Each row comes from the steps of one path. Every step used is in the known rows, and no mark comes twice. Write the path behind each row, first mark first.
Known rows:
nevi/dedup/sidefik/leke/lusem:   63  172  -68   49  179  -22 -133  209    2  -75  233  -36 -170   13  503  -80   34  201  165  -36  -16  263 -141   -6
somef/lusem/dedup:  -51 -137   -3   34  -17   25 -592  -87    2  -29 -147  -17   21    8  -85    6   31 -272   22  -39 -122  348   57  -43
dedup/nevi/somef:  -64  107   40    5 -173 -200  -87 -112 -108  -13  -53  -54  -42    0 -318   41  -81  -97   35   70    8   33 -118  -19
pemi/sidefik:   -8   24   67  -77  -15  -60 -166  -38  -99  -12 -169    0   56   22   64  -89  -14   35  162  -31  112  -33  -61   15
sidefik/leke/lusem:   -8   41  -77   56    2   49 -383   63  -51   -5  192   40  108  -10  273  -37    5  161  134  -31  123  128 -128   36
nevi/leke:  -60  171   29   41  -10  -81  166  128  -38   13 -557   89   45   -4  -68  -72  -58   16   58   67  204  113  -93   23
pemi/lusem/dedup/nevi/somef:   59 -157   78  -70 -112 -228  -70 -112   29   -4   25  -91 -105  -45 -334  130    7  -94  -49   41 -222 -245   44  -38
pemi/sidefik/leke/lusem:   88  -24  -19  -89   49   22 -355   83 -139   -3  194   86   54   24  351  -51   20  282  207  -38   95  -60 -113   78
nevi/dedup/sidefik/leke:   53  128   12   82   63  -96  105  139   44  -49  130 -144 -213   46  194  -60   48  119  117  -30  -37  261 -128   32
lusem/somef/nevi/pemi/sidefik:  -19  -66   56  -69    0   64  429 -195    6   50   48   65   93   49 -206   -7   11 -131 -104   30   90 -228  168   28
pemi/lusem/somef:   41   -6   72  -11  -12 -104  -84    9  150  -12    6  -67   31  -33 -224   -9   27  -57 -130   -3   24   21   45  -62
somef/nevi:  -63   11   38   56  -70  127  422  -41   -1  -40 -117  -54   60   25   22    4  -49 -118  175  -61   87  -43  -46  -38
nevi/pemi: -175  158    0    3  -11  -56 -149 -185   79   48 -121   28  147   12  -66 -109    9 -141  -37   37  220  135  -30   -5
sidefik/leke/lusem/somef:    5   -4  -72   63   42  -11 -227   42  -31  -22  312   23   95   -7   -5  -17   16  126  -91   12   -7  179  -19   27
pemi/sidefik/leke:   62  -56   39  -66  -94  -44 -119   36 -103    1  153   -9   22   44   24  -20   22  206  131  -42  108  -48  -61  112
nevi/leke/sidefik:  -44  184  -63   -8  103 -102  113  136  -19   72 -534   -5   85   20  198  -29  -71  209  -43   70  259  119   82   31
lusem/somef/nevi/dedup/sidefik/leke:  119  -20   31  112   45   87  705  151   61  -92  305 -128 -254   58  -89    7   21  -41  -56  -38 -180   91   56   33
pemi/lusem:   15   54   61  -16  -26  -73 -147  -14  128  -42 -125  -82   61  -35   53  -25   15    8   78  -34  134  -22  -85  -71
pemi/lusem/dibis:   -3   16   75  -35  -16  -57 -220  -10  128  -42  142  -95   44  -37  241  -24   69  -45   18  -58 -190 -103  -94  -70
nevi/pemi/lusem/dedup/sidefik/leke:   62 -194   65   -1  113  -87  -61 -126  271   63  189 -114 -102  -19  196   -5   36  137 -101    0  -54  -99   93    9
dedup/sidefik/leke/lusem/somef/nevi:  112 -124  -64   91  152  174  227   25   23  -12  336  -61  -80  -25  314   42  -52  167  -18  -53  -56   78   24  -29
nevi/leke/lusem:  -57  204  -66   20  104   -3  -78  190  -62   14 -487  183   91  -31  284  -59  -53  102  110   48  221  155 -102  -13
somef/nevi/leke/lusem:   -4  107  -84   38   87  173  512  206  -79  -12 -420  174   59  -26  325    8 -111   55  179   24  168  -84  -63  -16
leke/lusem:  -92  146  -86   25   87   -2 -425   30  -47   -1 -103   46  145  -27  345  -90    0  -11  130  -29  142  191 -101  -74
lusem/dedup/nevi:  -68 -101   41   13 -171   73   37  -61  -32   19 -175  -73  -59  -14 -432   64   24 -107 -112  -23 -209  -54   37  -35

Which path is each row?
  49   90  -53   73  253  115  416  183   30  -88  111  -32 -172  -18  315  -54   12 -102   -7  -20 -138  105   38 -100 => leke/lusem/somef/nevi/dedup/sidefik
  75   -3  -61   76  179   -2 -263   31   23   -7  326  -47  -45  -40  273  -45  -40  203  -87   10   14  279   -9  -36 => dedup/sidefik/leke/lusem/somef
 -32  -48   22   63  -48   97  474  -58   11  -19   24  -65   58    5 -291    4   -9 -191  -86   -5  -17   11   80  -44 => lusem/somef/nevi
 -50  -65  -65    3  -38  166 -187   -5  -62    0 -101   23  -24  -46  -86   88   13  -45  -57  -23 -225  -33  -10  -61 => leke/lusem/dedup/nevi
 113 -214   21   27   81 -275 -537 -111  -27   -6  242 -123 -165   26  142   30    4  -50   53   30 -174  353   16   20 => nevi/somef/lusem/dedup/sidefik/leke
 -11   62   37  -19  -12 -246 -778 -122  -77  -27  211  -23   22   19  206  -14   -9 -324   43    6 -242  314 -101  -28 => nevi/somef/lusem/dibis
 -52   74   48  -31 -132   34 -298 -173  182   53 -120  -26  -10  -24 -305  109  -42  -48 -113    0   93 -136  -32  -30 => dedup/nevi/pemi/lusem
 -12  -20  -78  -22   -9   30  263  107  -37   83 -529  -41  -63    0 -213  128  -24  167 -217   82  -91  -68  218   40 => lusem/dedup/nevi/leke/sidefik
 -75   94   44 -111   14  -74 -160 -167  -10   49 -138   60  119   30    3 -140    1  -46   39   28  227  -68    2   30 => nevi/pemi/sidefik
 117  -72  -44  -68   48  -21 -259   74 -123  -18  354   82   53   -4   69  -53   32  180  -33   -5    4  -32   35   72 => pemi/sidefik/leke/lusem/somef
  20  117  -36   41  -17  108   71  173  -72    3 -353  173  -35  -42 -317   87  -72   50 -192   66    2   62   20  -16 => dedup/nevi/leke/lusem/somef
-109   10   33   50  -24   95  485 -188   96   20   61   11  105   27 -303  -27   -5 -240 -177   12  111  -41  118  -14 => lusem/somef/nevi/pemi
   6 -136  -65   26   40    2 -171   50  -36    7  230   29   62  -28  217  -19   55  143   62  -27 -117    3    9   32 => sidefik/leke/lusem/dedup
   3   -7   61  -66  -69  -60 -142 -110  -11   82  156   61   78   60   -5  -68    6  135   51   19  192 -114  -19  136 => nevi/pemi/sidefik/leke
 -53   73   76 -118 -128   56 -133 -193  -35   68 -139   41  -29   29 -312   39    3  -25  -66   30   86 -153  -26   36 => dedup/nevi/pemi/sidefik
  25 -167  -70   37 -107  123 -178   32  -71   14  213   12  -53  -20 -141  127   12  120  -54  -36 -236  -83  -15   29 => sidefik/leke/lusem/dedup/nevi
 -30 -125   85 -126 -119   69  -19 -188  -31   79 -115   56  -54   16 -376   61   41  -94 -162   39 -144 -282  137   37 => lusem/dedup/nevi/pemi/sidefik
 -14  184  -73   -6  -48   28  117   94  -36   80 -553  -28  -35   19 -126  123  -97  189 -131   50  143   46   60   26 => dedup/nevi/leke/sidefik
   5  -96  -56   16  108  171  696  193  -61   19 -370  174   23  -40  255   24  -31  -21   85   31  -42 -174   84  -16 => somef/nevi/leke/lusem/dedup
  82 -115   45   14  -25   81  401   20  136  -25   28  -67   31  -25 -197   32   -1 -131  -77  -59    1 -158   79  -83 => pemi/lusem/somef/nevi
 -77  104   63  -38  -13  -99 -260 -127  206   25  -84   -2  120  -10   44  -40   27  -77  -19    8  209  -65  -31  -40 => nevi/pemi/lusem
  37   65   46   94  115   60  704   85   60  -93   57 -119 -206   31  -27  -56   35 -197  -57  -11 -124  117   83  -75 => lusem/somef/nevi/dedup/sidefik
 -62  -97   45  -21 -140 -215   84 -143  -99   26  -24  -60  -81   -7 -398   85    8 -164  -31   69 -235  -77   29  -22 => lusem/dedup/nevi/somef
 -12   47  -45   12   -5   32 -313   63  -50  -20  465    6   83  -23  471  -48   41  130   65  -53 -197   26 -141   36 => sidefik/leke/lusem/dibis
  21 -152   34  -39  -15  -63  -63   12  130  -10 -102  -83   27  -44    4   10   72  -66    7  -49 -114 -132   78  -63 => pemi/lusem/dedup
  40 -144  -50   -7  -85 -112  -93   -2 -142  -15  349    5  -70   -7  -99  139    2   93  -13   44 -229 -108   -5   51 => sidefik/leke/lusem/dedup/nevi/somef
-104   52  -61   33   87  159  249 -125   65   54  110   98  161  -12   67  -34  -20 -182 -120   27   90  -27  105  -54 => leke/lusem/somef/nevi/pemi
 -14   81   42   66  -11   59  745   91    8  -89   57  -34  -83   51 -301    6   62 -291  -26  -17  -94   17   99  -16 => lusem/somef/nevi/dedup
  59  -76  -12  -91   24  170  141  -37  -50   49  271  131   92   33  367   21  -36  140  187  -35  140 -304  -16  102 => somef/nevi/pemi/sidefik/leke/lusem
  30  -25   71  -75 -216   71 -120 -124  -42   67  114   36  -42   54 -353   81  -17  152  -63   -4   73 -208  -60  142 => dedup/nevi/pemi/sidefik/leke
